Known rows, with every step that occurs:
C H D Y: 23, 26, 0, 26, 34, 24, -3, 31, 32, 17, 12, -38, 7, -8, -19, 7, 4, -2, -9, 1, -2, -11, 25, 8, -4, -11, 34, 14, 15, -22, -23, -35, 5, 42, 26, -32, -14, 18, 26, 19, 22, 11
C D Y H Q: 29, 10, 3, 36, 31, 23, -20, 28, 11, 22, 13, -54, -28, 7, -22, 5, 9, 8, -5, -7, 13, -20, 29, 4, -4, 26, 46, -6, 9, -21, -43, -6, -1, 34, 26, -33, -10, 17, 23, 10, 9, 14
D J: 0, -2, -21, -1, 12, -1, -17, 5, 14, 18, -24, -35, 3, 15, -5, -8, 10, -19, -34, -10, -2, 14, 0, 24, -2, -6, 19, 6, 2, -14, -9, 2, 4, 37, 6, -50, -19, 18, 0, 8, -1, 3
H Q D: 1, -3, -13, 17, 26, -9, -8, 4, 23, 25, -4, -22, -3, 3, -10, -6, -29, 2, -24, -14, -19, -16, 9, 21, 7, 3, 12, 30, -12, -13, -18, -21, -4, 30, 24, -46, -13, 9, -1, 10, 17, 8
Q H: 3, 2, -4, 5, 23, -15, -12, 6, 15, 20, 1, -19, 9, 12, -13, -2, -17, 7, -28, 0, 10, -4, 13, 21, -7, 1, 21, 29, -12, -16, -20, 2, 2, 32, 6, -62, -17, 1, 6, 2, -3, 4
D Y H Q: 22, 6, -15, 20, 23, 7, -17, 9, 7, 39, 13, -45, -18, 11, -30, -4, 16, 20, -11, -9, 3, -7, 22, 5, -16, 29, 45, -15, 6, -16, -46, 5, -1, 21, 15, -39, -21, 3, 24, 2, 4, 7
J H Y: 12, -3, -8, 14, 21, 4, -2, 30, 25, 15, 20, -27, -1, 31, -1, -2, 19, -5, -23, 4, 14, -14, 11, 21, 1, -2, 22, 13, -14, -12, -23, -23, -8, 19, 6, -63, -4, -7, 6, 12, 31, -23
D C H: -9, 25, -11, 18, 20, 5, 4, 38, 9, 5, 18, -36, -2, -7, -12, -2, -16, -19, -3, -1, 10, 1, 7, 37, -20, 6, 16, 13, 17, -27, -12, -25, -14, 37, 8, -35, -13, 10, 14, 23, -4, 16
C H: 10, 9, 1, 10, 13, -4, -4, 24, 14, 23, 18, -34, 4, 2, -3, 4, -3, -19, -15, 5, 12, 2, 0, 31, -15, 0, 10, 10, 17, -20, -2, -20, -10, 30, 21, -38, -6, 6, 2, 4, -6, -1
C H J: 3, -14, 1, 16, 24, 0, -19, 13, 14, 5, 3, -37, 11, 7, -7, -3, -12, -20, -13, -2, 19, -11, 2, 31, 3, 4, 10, 9, 13, -27, -2, -20, -4, 47, 18, -36, 2, 8, 0, 8, 1, -5
Y H D W: 28, 39, -14, 17, 37, 7, -23, 8, 16, 11, -7, -49, -3, -6, -18, 9, 11, 22, -3, -11, -21, 18, 20, -13, 6, -8, 23, 5, 9, -37, -29, -3, 5, 34, 8, -26, -26, 24, 20, -18, 5, 7
Y H D: 20, 17, -11, 7, 30, -2, -29, 5, 22, 15, 13, -22, -14, 1, -8, -2, 7, 24, -13, -6, 0, 3, 25, 0, 0, -2, 25, 7, 7, -43, -30, -10, 3, 30, 17, -36, -23, 14, 9, -2, 10, -6
Y H J D: 16, -9, -14, 18, 28, 5, -33, -5, 11, 6, 4, -33, -11, 20, 3, -3, 30, 2, -9, -20, 8, -2, 32, 22, 13, 0, 32, 18, -1, -41, -38, 5, -10, 44, 6, -46, -11, 23, -5, 0, 13, -18
C H J D: 15, -9, -1, 27, 26, 13, -14, 14, 18, 4, 3, -41, 6, 13, 9, 0, 8, -25, -7, -10, 12, -12, 20, 39, 15, -18, 22, 34, 7, -29, -11, -22, -12, 56, 20, -47, 4, 23, -9, 12, 21, -12
D W Y H Q: 22, 28, -31, 12, 11, 5, -17, -4, 2, 42, -13, -57, -16, -2, -39, 13, 18, 16, -21, -12, -15, 7, -9, -5, -11, 16, 19, -28, -1, -3, -36, 8, -26, 25, 24, -28, -21, -2, 26, -27, 0, 14
J H Q: -3, 2, -13, 15, 6, -14, -2, 28, 18, 25, 7, -46, -19, 25, -3, -10, 0, -6, -18, 0, 7, -10, -4, 33, 3, 5, 16, 30, -10, -2, -19, -11, -19, 25, 13, -62, 2, -3, -8, 19, 25, -7
W Y H D J: 8, 16, -31, -1, 18, 7, -30, -2, 27, 17, -27, -36, -18, 10, -25, 8, 30, 22, -37, -8, -2, 9, 17, -6, 4, -13, 31, -4, -4, -27, -35, -2, -11, 45, 22, -42, -29, 23, 20, 8, 12, 0
J D Y: 34, 29, -16, 21, 20, 33, -2, 13, 23, 24, 12, -38, 7, 3, -8, 5, 36, -15, -16, -14, -7, -4, 28, 21, -17, -13, 42, 11, -2, -10, -41, -4, -4, 28, 7, -47, -21, 18, 8, -1, 29, 2
J H D: 7, 26, -7, 13, 17, -3, -7, 31, 42, 5, 6, -33, -6, 15, -1, -3, 8, 3, -18, -1, 3, -4, 14, 16, 10, -18, 19, 41, -7, -23, -23, -25, -8, 35, 13, -57, -7, 13, -5, 19, 33, -7
W D: 15, 20, -14, -15, 2, -4, -13, 2, 14, 41, 0, 1, -13, 2, 0, -1, -4, -28, -26, -1, -7, 7, -21, 22, -30, -8, 16, -7, 16, -36, -10, 5, 3, 16, 22, -38, -17, 0, -8, -20, 17, 2
C D W Y H J: 23, 20, -7, 24, 24, 23, -35, 4, 10, 2, -18, -62, -7, -4, -31, 25, 14, 3, -15, -17, 1, -2, 11, -15, 3, 13, 22, -22, 3, -25, -32, 6, -15, 48, 19, -14, -14, 19, 19, -24, 0, 15
W D J H Y: 8, -8, -15, -6, 14, 3, -6, 24, 20, 14, -18, -19, -22, 46, 9, 0, 33, -20, -31, 7, 4, 0, 2, 17, 7, -13, 35, 11, -6, -31, -16, -9, -6, 33, 8, -72, -7, 13, 0, 19, 43, -13
W Y H Q D: 6, 4, -21, 10, 14, -13, -13, -7, 25, 34, 1, -26, -21, 9, -30, 7, 1, 28, -33, -14, -12, -9, 11, 2, -6, 17, 25, 2, -16, -18, -44, -6, -30, 26, 32, -39, -23, 5, 11, 1, 8, 4

Rows:
11, 14, -12, 8, 26, 16, 5, 35, 8, 19, 15, -6, -17, 0, -4, 2, -16, -24, -8, 11, 5, -17, 0, 25, -23, -4, 25, -5, 18, -48, -9, -37, -8, 30, 18, -40, -6, 5, 23, 16, 27, 10	W D C H Y
25, 29, -30, 19, 16, 31, -17, -10, 19, 14, -30, -54, 17, -6, -19, 16, 27, -18, -27, -28, -23, -5, 3, 10, 4, -20, 13, 1, -13, -4, -32, -1, -23, 44, 12, -33, -19, 15, 11, -24, 26, 1	H J D W Y
21, 2, -8, 1, 21, 6, -30, -10, 9, 26, 2, -17, -20, 12, -26, 3, 22, 1, -13, -10, 3, 2, 17, 2, -18, 21, 50, -29, 17, -50, -45, 20, 5, 26, 10, -30, -18, 10, 11, -14, 11, 4	W D Y H J
13, 56, -20, 17, 8, 10, -1, 24, 38, 12, -19, -53, 4, -1, -22, 21, 23, 4, -24, -8, -19, 3, 2, -6, 2, -24, 14, 16, -15, -4, -33, -15, -26, 36, 16, -40, -18, 9, 16, -7, 35, 8	J H D W Y
28, 29, -13, -3, 7, 13, -7, 7, 16, 41, 3, -11, -8, -2, -17, 5, 11, -24, -25, -3, -12, 5, -6, 14, -41, 1, 37, -20, 14, -27, -25, 8, 8, 11, 15, -35, -24, 4, 8, -17, 22, 14	W D Y
4, 11, -9, 13, 38, -4, -16, 8, 29, 12, -8, -13, 8, 3, -9, -2, -23, 23, -25, -1, 2, -14, 24, 5, 9, -16, 20, 45, -17, -27, -19, -20, 10, 43, 16, -63, -13, 10, 12, 9, 19, 7	Q H D
24, 33, -15, 20, 31, 28, -12, 14, 33, 20, 0, -27, 11, -12, -25, -2, 6, 6, -20, -11, -12, -11, 20, 3, -9, -9, 32, 5, 1, -19, -30, -20, 15, 29, 17, -37, -23, 12, 25, 3, 24, 8	H D Y
16, -4, -4, 30, 42, 21, -19, -1, 23, -3, -7, -37, 13, 20, -15, 3, 12, 5, -17, -14, 2, -22, 48, 17, 15, -5, 51, 40, -22, -18, -48, -2, -2, 52, 1, -69, -11, 21, 16, 13, 29, 4	Q H J D Y
20, 29, -24, 0, 15, 6, -25, -1, 27, 29, 3, -24, -13, -5, -28, 8, 18, 26, -31, -10, -2, -3, 10, -7, -12, -4, 24, -11, -3, -32, -39, -6, -12, 29, 29, -32, -27, 1, 20, -9, 14, -2	W Y H D
2, 22, -9, 32, 23, -15, 6, 24, 24, 8, -14, -59, -5, 20, -10, 9, -8, 2, -8, -15, -31, 2, 14, 8, 20, 1, 14, 47, -20, -2, -28, -16, -21, 39, 11, -54, -11, 19, -1, 10, 30, 14	J H Q D W
13, -4, -18, 17, 25, 15, -25, -4, 20, 9, -8, -32, 10, 9, 5, -7, 12, -18, -20, -20, 1, -10, 17, 35, 8, -16, 21, 27, -2, -26, -24, -8, -5, 46, 11, -48, -6, 16, -9, 0, 25, -12	H J D
30, 26, -9, -3, 11, 3, -16, 4, 12, 40, 14, -15, -26, 9, -19, 9, 28, -1, -11, 1, -2, 16, 12, 2, -37, 17, 51, -30, 18, -45, -47, 19, 2, 11, 14, -32, -26, 8, 11, -17, 11, 7	W D Y H
-5, -5, -16, 5, 23, -8, -12, 1, 28, 2, -23, -23, 7, 17, -2, 2, -1, -6, -34, -16, -19, 11, 20, 19, 11, -7, 21, 32, -10, -21, -16, -7, -3, 44, 7, -52, -25, 32, -4, 17, 5, 7	Q D J
-4, 34, -9, 5, 9, 1, 2, 33, 7, 18, 10, -16, -20, -6, -6, 2, -18, -30, -3, 3, 2, 4, -9, 31, -30, -3, 19, 6, 26, -47, -10, -17, -13, 33, 18, -32, -11, 9, 6, 10, 11, 22	W D C H
-14, 44, -20, 20, 23, 6, 0, 44, 33, -12, 3, -34, -11, 3, -11, -6, -5, 2, -6, -7, 1, -9, 20, 23, 5, -12, 22, 47, -8, -30, -30, -31, -16, 40, -1, -53, -11, 15, 9, 37, 37, 7	J H D C
7, 8, -20, -15, 4, -3, -17, 2, 11, 30, -32, -14, -15, 16, 2, -1, 10, -32, -31, -3, -8, 22, -14, 21, -14, -13, 22, -1, 14, -34, -8, 10, 6, 34, 16, -49, -19, 18, -11, -3, 15, 7	W D J
15, 33, -8, 23, 22, 17, -1, 35, 40, 7, 9, -40, -1, 13, -16, 3, 22, 5, -14, -5, -3, -7, 27, 6, 1, -9, 40, 29, -8, -15, -41, -23, -2, 33, 7, -51, -12, 13, 15, 24, 42, 1	J H D Y
8, -7, -11, 16, 27, -16, -16, 0, 14, 23, 9, -27, -19, 17, -12, -3, -10, 27, -14, -11, -9, -6, 26, 10, 5, 19, 28, 21, -10, -30, -35, -6, -11, 30, 23, -43, -20, 17, 2, 9, 5, 3	Y H Q D
-6, -6, -3, 29, 15, 6, -11, 43, 20, -2, -25, -65, -29, 36, 7, -3, 6, -23, -18, -5, 18, -16, 9, 26, 30, -3, 24, 46, -9, -8, -13, -16, -15, 59, 22, -66, 5, 29, -12, 43, 26, 6	C D J H Q
10, -15, 3, 25, 29, 23, -8, 46, 27, -11, -8, -48, -13, 41, 8, 6, 23, -20, -22, 1, 22, -21, 23, 13, 29, -8, 33, 28, -12, -19, -17, -25, -7, 52, 7, -70, 1, 26, 2, 39, 33, -12	C D J H Y
26, 2, -1, 35, 32, 34, -8, 19, 20, 3, 10, -53, 10, 11, -5, 8, 26, -21, -1, -8, 7, -16, 34, 27, 6, -7, 40, 24, 7, -21, -30, -20, -9, 54, 15, -41, -4, 27, 12, 15, 24, 0	C H J D Y
-13, 29, -24, 14, 28, 2, 2, 17, 23, -3, 3, -15, 3, -9, -16, -2, -27, -1, -18, -18, -20, -3, 21, 24, -13, 4, 18, 27, -7, -32, -29, -19, -13, 28, 1, -43, -25, 19, 9, 16, 9, 17	Q D C
2, -9, 2, 27, 27, -11, 3, 22, 22, 19, 9, -34, -2, 6, -3, 3, -31, -4, -13, -3, -8, -20, 12, 29, 10, 3, 14, 38, -4, -16, -10, -36, -13, 44, 35, -43, -4, 14, 0, 24, 11, 9	C H Q D
17, 16, -21, 25, 27, 18, -15, -8, 19, 4, -34, -53, 20, 6, -23, 21, 13, 4, -28, -19, -15, -10, 24, 4, 15, -20, 26, 24, -27, -6, -39, 2, -22, 59, 9, -57, -16, 17, 19, -15, 25, 8	Q H J D W Y
24, 17, -11, 12, 20, 5, -19, 11, 13, 28, 20, -35, -7, 9, -27, 3, 32, 11, -11, -6, 4, 13, 24, 1, -26, 27, 46, -22, 7, -26, -45, 11, 1, 18, 2, -33, -27, 8, 20, -5, -4, 3	D Y H
-11, 2, -15, 3, 5, -11, -9, 24, 23, 3, -17, -47, -9, 37, 2, -1, 26, -19, -25, -2, 7, 14, 8, 27, 9, -4, 23, 31, -7, -9, -18, 1, -12, 40, -1, -66, -14, 17, -13, 23, 14, -8	D J H
30, 47, -10, 21, 11, 32, -7, 21, 18, 21, -18, -56, 4, -21, -26, 25, 2, -22, -26, -13, -15, -3, -10, -1, -16, -7, 8, -17, 5, -2, -17, -5, -15, 36, 24, -20, -18, 13, 13, -28, 6, 21	C D W Y
8, -15, -7, 22, 35, 5, -22, -5, 20, 0, -12, -26, 12, 20, 5, -3, -4, 2, -21, -11, 9, -18, 36, 27, 20, -15, 28, 52, -26, -26, -30, -3, -6, 56, 5, -71, -7, 19, -3, 13, 24, -5	Q H J D
-5, 14, -30, 24, 30, 24, -17, 10, 15, -13, -7, -32, 3, 2, -4, -12, 0, -19, -10, -24, -2, -14, 25, 41, 3, -14, 21, 33, -3, -33, -31, -15, -11, 49, -3, -48, -12, 23, 4, 17, 27, 1	H J D C
16, 4, -22, 10, 12, 13, -29, -15, 18, 15, -2, -35, -11, 14, -14, 6, 40, 8, -26, -18, 7, -7, 21, 12, 0, -2, 33, -2, -9, -29, -49, 5, -29, 41, 17, -39, -16, 12, 3, -8, 19, -17	W Y H J D
18, 35, -7, 22, 43, 3, -17, 9, 20, 5, -23, -39, 17, -7, -16, 12, -20, 18, -17, -5, -19, 1, 26, -6, 16, -20, 18, 38, -13, -21, -20, -10, 9, 47, 7, -53, -19, 17, 23, -6, 15, 20	Q H D W
-9, 10, -11, 10, 20, 3, -10, 20, 7, 0, -3, -18, -13, -2, -9, -2, -25, -30, -6, -2, 8, -6, -3, 33, -15, 0, 17, 8, 24, -56, -8, -17, -10, 47, 13, -31, -5, 14, 5, 15, 15, 17	W D C H J
3, 9, -5, 31, 22, -1, 7, 31, 37, 13, 10, -43, -9, 24, -19, 1, 4, 7, -13, -10, -14, -14, 32, 15, 8, 13, 42, 42, -25, 1, -45, -20, -19, 33, 11, -60, -10, 13, 7, 30, 38, 10	J H Q D Y
-6, -4, -18, -2, -2, -15, -9, 20, 13, 26, -28, -36, -36, 41, 8, -5, 10, -25, -25, -2, 0, 7, -13, 29, 8, -10, 28, 29, -2, -22, -12, 2, -12, 39, 19, -71, -3, 16, -19, 24, 38, 6	W D J H Q
12, 21, -22, -6, 2, -5, -20, -6, 15, 34, 10, -28, -14, 4, -29, 8, 27, 13, -34, -7, 7, 8, -2, 6, -32, 11, 23, -32, 1, -17, -39, 12, -23, 16, 17, -31, -25, -8, 12, -17, -3, -5	W Y H
30, 20, 8, 29, 31, 22, -20, 30, 16, 10, 21, -42, -19, 5, -19, 12, 23, 3, -5, -4, 11, -6, 31, -2, -16, 22, 48, -12, 14, -32, -42, 3, 0, 31, 12, -26, -21, 21, 15, 1, -1, 9	C D Y H
29, 12, -15, 5, 13, 4, -17, 4, 4, 52, 9, -23, -36, 13, -21, 2, 12, 5, -11, -3, -6, 1, 6, 3, -26, 23, 49, -23, 13, -38, -43, 13, 0, 14, 24, -38, -20, 4, 16, -8, 18, 13	W D Y H Q
6, -16, -11, 8, 25, -11, -37, -8, 7, 7, 4, -29, -7, 17, -16, -10, 8, 10, -20, -11, 14, 3, 17, 15, -1, 21, 24, -7, 5, -40, -27, 12, 0, 32, 7, -38, -13, 9, 1, -5, -8, -10	Y H J
